Known rows, with every way that one mark hangs from another
z_133{z_908{z_246 z_781} z_924{z_356{z_793}}}: [ 2.37  1.90 -0.41  0.76  0.45 -3.39 -1.54  3.51 -0.18  0.97 -1.85  1.86
  1.13 -2.95  0.79  1.82  0.09 -1.68 -2.71  0.93 -0.49  2.64 -3.45  1.59
  1.09]
z_133{z_908}: [ 1.17  1.04  0.11 -0.03  1.18 -1.19 -0.99  1.48 -1.07  0.21 -1.34  0.72
 -1.06 -1.11  0.62  0.48 -0.05  0.04 -3.04 -0.89  1.81  0.44 -1.77  0.73
 -1.09]
z_924{z_356{z_781 z_793}}: [ 4.65  0.23 -2.38 -0.46  0.77 -3.54 -2.76  3.26 -0.89  0.57 -0.95  0.06
  0.43 -2.69  0.21 -1.79  0.44 -0.13  0.00  2.43 -1.14  0.23 -2.16  4.31
 -1.46]
z_356{z_781{z_908{z_246{z_372}}} z_793{z_133} z_924}: [ 3.81 -0.62  0.09 -0.06  2.83 -1.87 -1.85  0.45 -2.30 -1.48 -2.83 -0.71
  2.47 -0.05 -1.63 -1.75  2.06 -0.37 -0.87  3.65 -0.09 -0.62 -4.15  3.47
 -2.60]
z_356{z_924}: [-1.03 -0.45 -0.14  1.43  1.57 -1.55 -0.18  1.52 -0.66  0.41 -1.50  1.49
 -0.79 -0.90  0.01 -0.64  0.63 -0.56 -0.04  0.10  0.09  0.55 -2.76  1.80
 -0.69]
z_980{z_908{z_133{z_793 z_924} z_246 z_781{z_356}}}: [ 0.70  3.07  5.18 -1.32 -1.48 -4.04  1.36  2.77 -0.63 -1.90 -2.22  6.35
  4.48 -1.59  3.81  4.51 -1.18 -1.41 -2.88  2.48 -0.55  2.08 -3.27  0.28
  1.81]
z_924{z_356{z_781 z_793{z_133{z_908{z_246}}}}}: [ 5.22  2.94 -2.60 -1.23  1.62 -4.15 -3.34  1.84 -1.49 -0.55 -2.80  0.17
  2.10 -2.05  0.14  0.10  1.20  0.31 -3.17  2.21  0.72 -0.65 -3.12  4.59
 -0.55]
z_908{z_246{z_372}}: [-1.02  0.39  0.62 -2.63  1.24 -1.92  1.03  0.87  0.03 -0.51  0.47 -0.35
 -0.45  0.36 -0.31  0.87  0.62 -0.49 -2.32  0.70  1.67 -1.26 -2.39 -0.21
  0.39]
z_133{z_793{z_356} z_908{z_246 z_781} z_924}: [ 0.56  1.71  1.45 -0.51 -0.49 -1.55  0.89  2.94 -1.18  1.04 -1.27  3.88
  2.23 -3.11  2.05  4.20 -0.52 -1.40 -4.16  1.53 -0.66  1.71 -4.34  0.58
  0.96]
z_924{z_356{z_781{z_908} z_793}}: [ 6.53 -0.78 -2.16  1.08  0.57 -1.67 -3.10  2.27 -1.61  0.03 -2.04 -0.68
  1.83 -2.06  0.11 -0.74 -0.61  0.15 -1.04  3.14 -0.16  1.11 -1.39  4.22
 -1.92]
z_356{z_781 z_793{z_133{z_908}} z_924}: [ 3.94  0.99 -0.89  1.07  2.79 -2.79 -3.44  1.96 -2.59 -0.27 -3.56  1.10
  0.31 -2.12 -0.72 -3.06  2.26 -0.16 -0.51  1.35 -0.64  0.34 -4.38  4.65
 -3.83]
z_246{z_372 z_908}: [ 1.38 -2.18  3.03 -2.36  1.12 -1.35  0.17  1.14  0.91 -2.30  1.00 -0.38
 -2.28 -0.32 -1.11 -1.06  2.06 -0.84 -1.36  0.82  1.98 -2.48 -2.64 -1.15
 -0.93]
z_372{z_246{z_908{z_781}}}: [ 2.09 -1.29  2.32 -1.62  1.39 -0.27 -0.06  1.69  2.11  0.03 -0.09  0.79
  1.07 -1.02  0.93  1.42  0.95 -0.15 -0.13  0.83  1.79  1.59 -0.91  0.00
 -0.30]
z_793{z_133{z_908{z_246 z_781{z_356}}}}: [ 2.29  4.05  2.29 -0.88  0.04 -1.81  0.72 -0.63 -0.30 -0.11 -3.58  1.21
  2.09 -0.77  1.81  2.82  1.52 -1.23 -4.82  0.41  1.92  1.23 -2.54  1.16
 -0.37]
z_356{z_781{z_908{z_133 z_246}} z_793}: [ 4.78  1.50 -1.77  0.58  1.89 -2.71 -1.57  3.26 -1.73 -1.15 -1.29  0.13
  3.79 -1.77  1.34  1.30 -0.77  2.06  0.31  2.63  0.05  2.17 -1.46  3.70
 -0.78]
z_793{z_356{z_781 z_924}}: [ 2.44  0.22 -0.76  0.87  2.52 -1.67 -0.79  2.90 -1.06 -0.42 -1.46  1.00
  0.48 -3.20 -0.47 -1.57  1.15 -0.13  0.43  3.02 -1.16  0.85 -3.60  4.75
 -2.53]
z_133{z_793{z_356{z_924}} z_908{z_246{z_372} z_781}}: [ 0.06  0.75 -0.27 -1.16  0.49 -1.61  0.46  2.12 -2.05  1.15 -1.78  1.45
  1.65 -2.36 -0.16  0.72  2.00 -2.48 -1.04  0.26 -0.02  1.59 -6.94  1.75
  1.23]
z_924{z_356{z_781 z_793{z_133}}}: [ 5.25  1.04 -1.80 -0.37  0.95 -3.80 -2.58  1.64 -1.19 -1.06 -1.79  0.34
  0.84 -2.19 -0.17 -2.21  1.74 -0.74 -1.06  2.63 -0.29 -1.47 -2.71  4.92
 -2.65]
z_356{z_781 z_793{z_133{z_908{z_246}}} z_924}: [ 2.86  2.31 -1.36 -0.15  3.14 -3.27 -2.75  1.93 -2.18  0.18 -3.59  0.78
  1.79 -1.62 -0.19 -0.95  1.97  0.71 -1.44  1.86 -0.64  0.39 -4.23  4.28
 -1.53]
z_908{z_781}: [ 0.76  0.45  0.34 -0.01  0.18 -1.17  0.85  1.94  0.70  1.29 -1.10  0.87
 -1.56 -1.54  1.47  0.49  0.19 -0.65  0.20 -0.70  0.15  1.90 -1.44  0.29
 -1.82]
z_793{z_133{z_908 z_924{z_356}}}: [ 2.63  1.14  1.87  1.31  0.64 -2.33 -1.56  0.57 -1.17 -3.13 -2.43  3.05
 -0.41 -1.76 -0.11  0.56  0.55 -2.58 -5.26  1.53  2.33 -1.34 -3.24  1.88
 -1.29]
z_372{z_246}: [ 0.32 -0.55 -0.24 -1.03  1.75 -0.57 -0.53  0.38  0.21  0.48  0.25  1.03
  1.71 -0.10  0.51  0.83 -0.50 -0.30 -2.11  0.71  1.78  0.65 -0.24  1.67
 -0.34]
z_980{z_908{z_246}}: [ 0.21  0.87  0.70 -2.29  1.71 -2.27 -0.75  1.70  0.84 -0.33 -1.72  1.91
  0.90  0.67  1.37  1.97 -1.23  1.79 -3.76  0.56  0.88  0.36 -0.89  0.58
  1.05]
z_781{z_356{z_793} z_908{z_133{z_924} z_246}}: [ 3.05  1.21  2.46  2.27  0.59 -2.59  0.00  1.76 -1.84 -2.81 -1.12  2.27
  5.14 -1.06  0.71  2.43 -0.65 -0.97 -4.13  3.69  0.30  1.88 -1.88  2.29
  0.74]

Rows
[ 3.89  1.28  0.56 -1.11  1.80 -2.03  0.00  2.38 -1.52 -2.98 -0.57 -0.17
  2.37 -1.02  0.62  1.55 -0.29  0.48  0.17  2.39  2.17  0.91 -1.91  2.07
 -1.29] => z_356{z_781{z_908{z_133 z_246{z_372}}}}
[ 0.45  0.78  2.46 -1.71 -0.36 -1.85  1.36  2.43 -1.31  0.02 -0.28  2.82
  1.52 -2.87  0.40  2.63  0.54 -2.88 -3.82  1.58 -0.11  0.66 -5.47 -0.13
  0.39] => z_133{z_793{z_356} z_908{z_246{z_372} z_781} z_924}
[ 3.19  2.67 -0.58  0.27  1.30 -5.57 -1.67  5.16 -0.87 -2.54  0.00  2.96
  2.85 -3.49  0.97  1.12 -0.33 -0.63 -0.03  4.02 -1.03  0.56 -2.82  4.02
  0.46] => z_908{z_133{z_924{z_356{z_781 z_793}}} z_246}
[ 1.46  1.34  2.01 -2.07  0.45 -3.98  1.30  3.99 -2.16 -3.21  1.51  3.81
  3.11 -3.22  0.66  1.54  0.15 -2.03 -1.05  4.49 -0.78 -1.54 -5.28  2.60
 -0.34] => z_908{z_133{z_793{z_356{z_781}} z_924} z_246{z_372}}
[ 0.87  0.33  2.07 -2.97  1.38 -2.29  0.31  2.10  1.51 -0.17 -1.33  1.07
 -0.48  0.51  0.77  0.93  0.06 -0.11 -1.56 -0.27  0.87  1.35 -2.38 -0.30
 -0.43] => z_980{z_908{z_246{z_372} z_781}}
[ 1.68  1.19 -0.83  0.50 -0.75 -2.73  1.54  3.15 -1.47 -0.34 -0.12  2.67
  1.72 -3.26  2.10  0.67  0.81 -1.39  1.12  0.24 -0.31  1.78 -4.27  3.12
 -0.45] => z_908{z_133{z_793{z_356}} z_781}
[ 3.25 -0.59  0.27  1.81  1.65 -0.10 -1.36  1.74 -1.70 -0.10 -3.10  0.78
  0.99 -1.50  0.43 -0.16 -0.50  0.54  0.37  2.56 -0.07  1.71 -2.11  2.37
 -2.77] => z_356{z_781{z_908} z_924}
[ 3.49  1.06  3.24 -2.55  0.53 -3.33 -0.37  0.00  0.29 -0.95 -2.78  0.69
  2.09  0.64 -0.35 -1.08  2.27 -1.26 -3.95  1.45  0.01 -0.06 -3.58  2.16
 -1.20] => z_980{z_908{z_246{z_372} z_781{z_356{z_793{z_133}}}}}
[ 4.09 -0.95  4.45 -2.08  0.34 -3.06  0.58  4.50 -1.34 -5.08  2.04  3.62
  1.15 -3.85 -0.18 -0.30  1.37 -1.86 -0.32  4.95 -0.24 -2.57 -5.20  1.58
 -1.64] => z_246{z_372 z_908{z_133{z_793{z_356{z_781}} z_924}}}
[ 2.51  2.37  1.10  1.15  0.42 -1.52  0.87  0.33 -1.26 -2.31 -1.87  0.89
  4.50 -0.16  1.66  3.63 -0.77  0.03 -3.52  1.95  2.50  1.95 -1.03  2.28
  1.07] => z_781{z_356 z_908{z_133 z_246}}
[ 2.23 -1.02  1.80  2.55  0.42  0.36 -0.30 -0.53 -1.77 -0.77 -3.66  0.76
  2.45 -0.34  0.09  0.60  0.04 -1.33 -2.82  2.30  1.07  2.04 -2.31  2.08
 -0.90] => z_781{z_356{z_924} z_908}
[ 3.16 -0.16  4.14 -1.58  0.30 -0.33  0.54  0.61  2.11 -0.48 -0.74  0.82
  2.83 -1.22  1.01  1.80  1.20 -1.26 -1.89  2.16  1.92  1.53 -0.82  0.40
 -0.06] => z_372{z_246{z_908{z_781{z_356}}}}
[ 1.29  1.41  1.22  0.26  2.03 -3.07 -1.31  1.23 -1.27 -1.01 -1.81  2.38
  1.26 -1.01 -0.25  1.04  0.84 -0.73 -5.77  1.72  0.19 -0.97 -2.99  1.52
 -0.54] => z_356{z_793{z_133{z_908{z_246} z_924}}}
[ 0.45  1.42  0.96  1.04 -0.52 -1.83  0.57  0.26 -3.41 -1.50 -2.87  2.94
  6.16 -0.45  2.08  3.80 -0.30 -1.12 -1.99  2.48  1.00  1.77 -3.83  2.17
  2.50] => z_781{z_356{z_924} z_908{z_133{z_793} z_246}}
[ 0.04  1.09  0.13 -2.42  1.63 -1.98 -0.27  0.97 -0.84 -0.26 -0.43 -0.24
 -0.61 -0.11 -0.31  0.95  0.66 -0.73 -3.49 -0.48  2.47 -0.40 -2.61 -0.17
  0.62] => z_133{z_908{z_246{z_372}}}
[ 3.31  1.94  0.74  1.66 -0.28 -3.57  0.25  2.70 -0.82 -0.23 -1.05  1.10
  1.74 -2.30  1.10 -0.94  1.65 -1.61  0.96  0.04 -0.50  3.03 -2.82  3.38
 -1.00] => z_908{z_133 z_781{z_356{z_793}}}
[ 0.88 -0.45  0.17  1.69  0.69 -2.53 -0.98  1.14 -1.76  0.71 -2.13  0.84
  1.57 -1.03 -0.82 -2.07  1.91 -1.41 -1.51  1.46 -1.35  0.76 -3.51  3.28
 -0.34] => z_781{z_356{z_793 z_924}}
[ 1.98  2.09  3.94  1.86  0.25 -1.72  1.20  1.02 -1.33 -3.56 -1.33  3.01
  4.58 -0.85  1.60  4.42 -1.41 -1.11 -4.51  3.68  1.48  1.63 -1.11  1.10
  0.56] => z_781{z_356 z_908{z_133{z_924} z_246}}
[ 1.75  3.95  5.19 -0.03 -0.18 -1.97  1.15  0.07 -0.09 -1.36 -3.19  3.31
  2.26 -1.53  1.74  3.46  0.85 -2.40 -5.85  2.04  1.13  0.90 -2.75  0.51
 -1.04] => z_793{z_133{z_908{z_246 z_781{z_356}} z_924}}
[ 1.64  1.41  1.26  0.14  0.99 -3.17 -1.22  2.37  0.20  1.42 -3.82  1.92
  2.93 -0.48  0.83  0.54  0.75 -0.14 -1.47  1.20 -1.87  3.69 -3.61  3.08
  0.90] => z_980{z_908{z_246 z_781{z_356{z_793 z_924}}}}
[ 3.09  0.57 -0.82  0.57  1.61 -2.24 -2.17  0.62 -1.83 -0.24 -2.06  0.46
 -0.29 -0.75 -0.62 -2.03  1.87 -0.14 -3.64 -0.46  0.88 -0.89 -2.94  2.70
 -2.43] => z_356{z_793{z_133{z_908}}}
[ 2.10 -0.19 -1.36  0.50  2.06 -2.92 -1.92  3.36 -1.40  1.08 -1.62  0.75
  0.17 -2.14 -0.20 -2.64  1.17  0.24  1.67  2.05 -2.35  0.94 -3.07  3.76
 -2.21] => z_356{z_781 z_793 z_924}
[ 5.27  1.89 -1.57 -2.38  1.87 -4.00 -3.22  1.41 -1.96 -1.56 -1.88 -0.78
  1.32 -1.58 -1.08 -1.47  2.32 -1.13 -2.95  2.25  1.20 -1.76 -4.61  4.06
 -1.13] => z_924{z_356{z_781 z_793{z_133{z_908{z_246{z_372}}}}}}
[ 3.31  0.68  0.07  1.05  2.72 -1.76 -0.70  1.21 -1.16 -1.93 -2.28  1.34
  0.68 -2.36 -0.92 -1.87  2.15 -0.61 -0.56  3.15 -0.68 -0.75 -4.15  5.74
 -3.61] => z_793{z_133 z_356{z_781 z_924}}
[-0.97  0.70  2.01  0.35 -0.88 -3.16  1.03  3.05 -1.97 -1.99  0.45  5.06
  1.15 -1.88  2.29  1.67 -0.72 -1.87 -1.01  1.35 -0.18 -0.47 -2.80  0.09
  0.01] => z_908{z_133{z_793 z_924}}
